Known rows, with every step that occurs:
mepi/muned/tulo: [ 3.43  1.71 -2.01  2.19  3.47  0.71 -3.45 -3.61 -1.93  1.99 -1.36  3.82
 -0.52  0.98  0.35  1.54  1.46  4.99 -1.42 -1.74  4.61  5.19  2.27 -0.08]
dutelov/mepi/muned: [ 0.92  0.29 -0.43  3.57 -0.10  3.03 -5.66 -2.36 -1.55  0.97 -1.88  4.52
  0.45  1.75 -0.12  0.55  1.92  4.72 -0.01 -1.90  1.77  5.69 -0.93 -1.13]
mepi/muned/tulo/gobu: [ 3.75 -0.02 -0.46  0.09  3.21  0.25 -1.12 -3.62 -1.67  2.41 -0.86  3.94
  0.29  2.19 -0.20  2.86  1.74  4.48 -1.44 -2.33  6.94  4.36  2.31  0.54]
mepi/muned: [ 1.39  1.68 -1.03  2.80  2.72  0.89 -3.74 -2.11 -1.95  1.81 -2.61  4.42
  0.68  1.87 -0.50  1.13  1.87  4.21 -0.86 -1.68  1.10  4.52  0.80 -0.54]
nekit/mepi: [-0.22 -0.32 -0.53  1.85  0.30  2.86 -4.40 -1.56 -0.98 -1.89  0.16  3.81
 -0.34  0.18  1.37  0.88  1.15  4.45 -0.49 -1.61  1.07  2.77  0.49 -0.31]
mepi/gobu: [ 1.04  2.13 -1.91  1.88  3.10  1.07 -3.82 -1.45 -2.69  1.05 -0.18  3.99
  1.86 -0.23 -0.88  2.39  2.06  5.56 -1.99 -0.89  0.36  1.65  2.09  0.81]
dutelov/tulo/muned: [ 2.59  2.39 -2.52  0.64  1.21  1.31 -1.85 -1.97 -2.19  1.54 -1.48  4.58
  0.61  2.22  0.55  1.86  0.80  4.16 -2.83  1.69  1.97  2.99  3.89  1.35]
dutelov/mepi/muned/tulo: [ 3.10  0.36 -1.19  2.80  0.69  2.89 -5.23 -3.89 -1.55  1.08 -0.34  3.83
 -0.53  0.88  0.65  0.96  1.56  5.47 -0.64 -1.90  5.28  6.39  0.45 -0.58]
tulo/nekit/mepi: [-1.36 -0.35  0.09 -0.35  0.52  2.16 -3.12 -0.33 -0.79 -1.74 -0.30  4.21
 -0.52  1.90  2.25  1.46  1.57  4.84  0.37 -1.41  1.40  2.16  1.96 -1.44]
tulo/gobu/mepi/dutelov: [-4.22 -0.56  0.05 -0.46  2.59  1.23 -2.06  0.81  1.32 -0.83  3.09  5.66
  4.05  3.13 -0.04  2.34  3.00  6.06 -2.49 -0.95  3.53  2.70  2.35  1.83]
sinil/tulo/dutelov/mepi/zisaz: [ 0.06 -2.05 -1.10  2.42 -0.35  5.12 -6.91 -1.02 -1.62  0.08  0.08  4.19
 -2.29  2.63  1.92  1.32  2.10  7.95  0.47 -1.88  0.16  1.96  0.70 -2.24]
tenugut/tulo/dutelov: [ 1.35  1.35 -3.07  1.56  3.04 -0.73 -2.30 -0.68 -2.70 -0.45 -0.90  5.96
 -1.91  0.73  3.46  2.44  0.78  5.37 -2.46  1.60  1.05  0.91  4.24  0.15]
gobu/mepi/muned: [-1.54  1.29 -1.26  3.18  2.51  1.25 -4.28 -1.20 -0.08  0.91 -1.13  5.81
  2.34  2.42 -0.57 -0.21  1.78  5.31 -1.63 -1.62  1.20  5.03  0.78  0.19]
gobu/mepi/dutelov/tulo: [-4.50  1.62 -2.57  0.58  1.70  2.56 -4.94  0.61  0.69  1.19  2.96  5.48
  4.79  2.66 -0.84  0.48  2.23  7.85 -2.32  1.14  0.16  4.88  3.17  0.30]
muned/tulo/dutelov: [ 1.81  1.26 -3.14  0.46  3.12 -0.16 -1.77 -1.31 -2.68  0.01  0.04  3.96
 -3.12  1.21  2.02  3.23  1.92  5.80 -1.74 -0.04  3.14  2.40  4.65 -0.48]
tulo/muned/mepi: [ 1.06  1.65 -0.50  1.88  2.96 -0.46 -2.01 -0.91 -0.17 -0.74 -1.20  4.53
 -0.33  2.66  2.10  1.60  1.18  2.85 -5.40 -0.47  2.96  0.73  3.19  1.22]
gobu/mepi/dutelov: [-4.38  1.11 -1.26  1.52  3.20  1.62 -4.37  0.80  1.19 -1.22  2.60  5.65
  3.29  2.08  0.62  1.06  2.89  6.40 -2.50 -0.25  1.19  3.56  2.25  1.09]
tulo/gobu: [ 1.07 -0.55 -0.22 -0.28  2.47  0.26 -0.33 -1.19 -2.20  0.06 -0.39  4.17
  0.00  2.08  0.35  3.30  1.46  3.80 -1.37 -1.23  2.72  1.50  2.12  1.22]
gobu/mepi: [-2.27  0.79 -1.88  2.02  2.61  1.08 -3.02 -0.15 -0.49 -1.22  0.49  5.36
  0.75  1.46  0.81  0.72  0.95  5.45 -2.29 -0.37  0.41  2.92  1.98  1.20]
nekit/mepi/zisaz: [-0.81 -0.97  0.81  2.80  0.41  3.39 -7.52 -1.41  0.39 -1.61 -0.36  4.50
  0.30  0.15  2.28 -0.02  1.13  5.29  0.30 -3.38  1.54  2.76 -0.95 -1.58]
nilo/mepi/dutelov: [-1.30  0.64 -0.82  2.34  1.68  2.54 -4.91 -0.70 -0.38 -0.84  0.04  2.71
  2.35  0.78  0.63  1.85  4.58  4.41 -0.33 -2.12  2.13  3.68  1.60  1.35]
sinil/tulo/nekit: [ 0.83 -0.26 -1.79 -0.98  3.14  2.45 -1.03 -0.83 -2.96  0.53 -0.42  3.33
 -1.59  3.41  1.38  2.53  1.50  6.04 -0.56 -0.41  0.10  0.64  4.16 -0.02]
nekit/mepi/dutelov/tulo: [-2.53  0.52 -1.19  0.20 -0.42  4.40 -6.32 -0.91  0.21  0.51  2.61  4.25
  3.48  1.31 -0.40  0.66  2.53  6.95 -0.42 -0.21  0.77  4.82  1.71 -1.19]
tenugut/tulo/sinil: [ 5.39  2.28 -2.81  1.42  3.85  0.64 -1.31 -1.76 -1.68 -1.03 -0.43  6.54
 -0.95 -1.10  5.53  2.54  0.02  5.34 -2.56  0.93  2.46  1.36  1.89  0.11]

Rows:
[-1.22  0.16 -1.01 -1.77  1.41  1.94 -2.29 -0.40 -1.00  2.56  2.18  4.27
  3.90  3.13 -1.39  3.03  2.79  6.29 -1.40  0.27  2.40  3.55  3.24  0.40] => mepi/dutelov/tulo/gobu
[ 1.77  0.65 -1.84  3.24 -0.04  1.54 -5.39 -1.97 -1.94  0.80 -1.84  6.35
 -0.63  1.50  2.36  0.94  1.51  6.00 -1.08  0.43  2.50  4.14  1.36 -1.52] => tenugut/tulo/dutelov/mepi/muned
[ 0.61  2.10 -1.87  1.23  0.10  3.09 -4.23 -1.53 -0.09  1.11 -0.27  3.24
  3.66  2.00  0.16  1.64  3.95  4.43 -1.77  0.19  3.61  4.19  3.41  2.14] => nilo/mepi/dutelov/tulo/muned
[-0.04  2.43 -2.15 -0.46  2.64  2.35 -3.83  0.80  1.20  1.85  2.21  5.46
  3.58  2.31  1.56  1.67  2.85  7.62 -3.33  0.05  0.71  3.20  2.16 -2.88] => muned/mepi/dutelov/tulo/sinil
[ 6.67  1.81 -2.05  2.44  2.31  2.47 -3.22 -3.81 -0.84  1.21 -2.30  3.40
  0.05 -0.37  2.53  1.89  3.19  5.03  0.11 -3.50  6.47  5.46  0.40 -0.83] => nilo/mepi/muned/tulo/sinil
[-0.78  0.58 -0.58 -0.37 -0.94  3.25 -4.97 -1.41 -0.78  2.92 -1.62  4.73
  2.37  3.34 -0.61 -0.07  1.79  6.39  1.38 -1.05  1.04  5.40  1.52 -3.45] => dutelov/tulo/nekit/mepi/muned
[-2.02 -0.94 -0.53  0.14  2.22  0.59 -0.71 -0.03 -0.28 -0.84  0.98  5.34
  1.56  2.65  0.35  1.92  1.13  5.07 -2.27 -1.10  2.85  2.10  2.05  1.92] => tulo/gobu/mepi
[ 1.56  2.70 -2.75 -0.69  2.36  3.10 -3.08 -0.07 -0.47  1.80  1.71  5.44
  3.17  1.39  1.31  2.57  2.81  7.49 -1.31  0.82  0.64  4.12  2.04 -1.81] => mepi/dutelov/tulo/sinil
[ 3.61  2.44 -3.45 -0.13  1.78  2.34 -1.78 -1.08 -2.06  1.75 -0.34  5.12
  0.57  0.92  1.61  2.26  1.07  6.53 -0.78  0.66  0.06  3.46  1.77 -1.86] => dutelov/tulo/sinil
[-0.47  1.41 -0.83  0.22 -0.72  3.99 -4.95 -1.49  0.92  0.01  1.87  4.71
  3.34  1.92  0.60  1.09  2.47  5.54 -2.32  0.75  3.36  4.12  2.61  0.42] => nekit/mepi/dutelov/tulo/muned
[ 2.24 -1.75 -0.91 -0.73  2.81  2.71  0.12 -2.13 -2.91  0.87  0.48  3.10
 -0.79  2.72 -0.10  3.40  1.28  5.25 -1.25 -1.27  2.13  0.54  2.85  1.83] => sinil/tulo/gobu
[-1.96 -0.59 -0.72 -1.12  3.48  1.09 -1.71 -0.67  1.29 -0.68  4.53  5.04
  2.79  2.37  0.84  2.93  2.59  6.75 -3.27 -0.99  7.14  3.37  3.77  2.30] => muned/tulo/gobu/mepi/dutelov
[-2.48  2.53 -2.23  0.27  1.35  2.32 -3.72  0.13  1.43  0.64  2.28  6.08
  4.68  3.22  0.15  1.00  2.33  6.43 -3.95  1.97  2.88  4.04  4.18  1.95] => gobu/mepi/dutelov/tulo/muned
[ 6.04  1.26 -1.62  2.10  0.99  3.34 -3.93 -3.65 -0.76  0.75 -0.26  5.11
 -0.76  0.25  2.76  1.87  1.81  6.28 -0.40 -1.83  6.00  6.27 -0.67 -2.23] => dutelov/mepi/muned/tulo/sinil
[ 0.29  1.31 -0.72  1.75  1.57  1.17 -5.75 -1.01  0.76  1.80 -1.40  5.00
  1.82  3.16  1.57 -0.08  0.68  5.04 -4.31 -0.92  2.32  1.77  2.49 -1.07] => dutelov/tulo/muned/mepi/zisaz
[-0.01 -0.80 -1.28 -0.49  3.18  0.34 -0.49 -1.54 -0.35 -0.82  2.34  4.77
  0.52  1.83  1.21  2.48  0.72  5.78 -2.88 -1.11  6.44  2.57  3.46  2.32] => muned/tulo/gobu/mepi
[-3.40 -0.03  0.67 -1.01  0.99  2.91 -4.48  0.57  0.89 -1.65  1.86  4.50
  1.90  2.37  1.89  1.89  3.46  5.90  0.00 -1.31  2.09  2.89  2.19 -1.56] => tulo/nekit/mepi/dutelov
[ 0.66  1.35 -1.59 -0.58 -0.13  5.04 -5.06 -0.66  1.06  0.14  2.80  5.44
  3.28  0.63  1.69  1.61  2.82  7.76 -0.16 -0.34  1.45  4.50  0.61 -2.64] => nekit/mepi/dutelov/tulo/sinil
[ 0.58  0.96 -1.31  2.61  0.13  3.25 -5.64 -1.71 -2.31  0.14  0.73  4.01
  1.71 -0.32 -0.56  1.78  2.21  6.06 -1.23 -0.90  1.04  2.71  0.33  0.24] => dutelov/mepi/gobu
[ 6.55  2.52 -2.19  1.29  3.90  1.15 -2.09 -3.43 -1.25  1.66 -1.12  5.09
 -0.66  0.35  2.50  2.40  1.73  5.76 -1.19 -1.78  5.12  4.86  1.12 -1.63] => mepi/muned/tulo/sinil
[ 1.42 -0.71 -1.56  2.43 -0.53  4.75 -4.93 -2.12 -2.58  2.11 -1.15  4.08
 -1.50  3.47 -0.38  1.33  2.74  7.21  0.21 -1.28  0.37  3.93  0.98 -2.05] => sinil/tulo/dutelov/mepi/muned
[-2.84 -0.21 -0.37 -1.73  1.85  1.22 -2.91  0.59  0.56  2.43  2.54  4.50
  4.50  4.14 -1.34  1.95  2.69  6.48 -3.52 -0.41  2.47  2.62  3.32 -0.71] => muned/mepi/dutelov/tulo/gobu
[-0.52  1.35 -2.56 -1.62  1.48  1.09 -1.98  0.02 -2.79  2.17 -0.81  4.26
  0.52  3.39  0.42  1.74  1.11  6.01 -0.28  1.10 -0.35  3.02  4.24 -1.49] => dutelov/tulo/nekit
[-2.07 -1.22 -0.01 -1.47  1.32  5.28 -4.13 -0.31  0.19 -0.92  2.92  3.61
  1.01  3.01  1.31  1.92  3.19  7.37  0.25 -1.42  1.49  1.86  2.93 -0.84] => sinil/tulo/nekit/mepi/dutelov
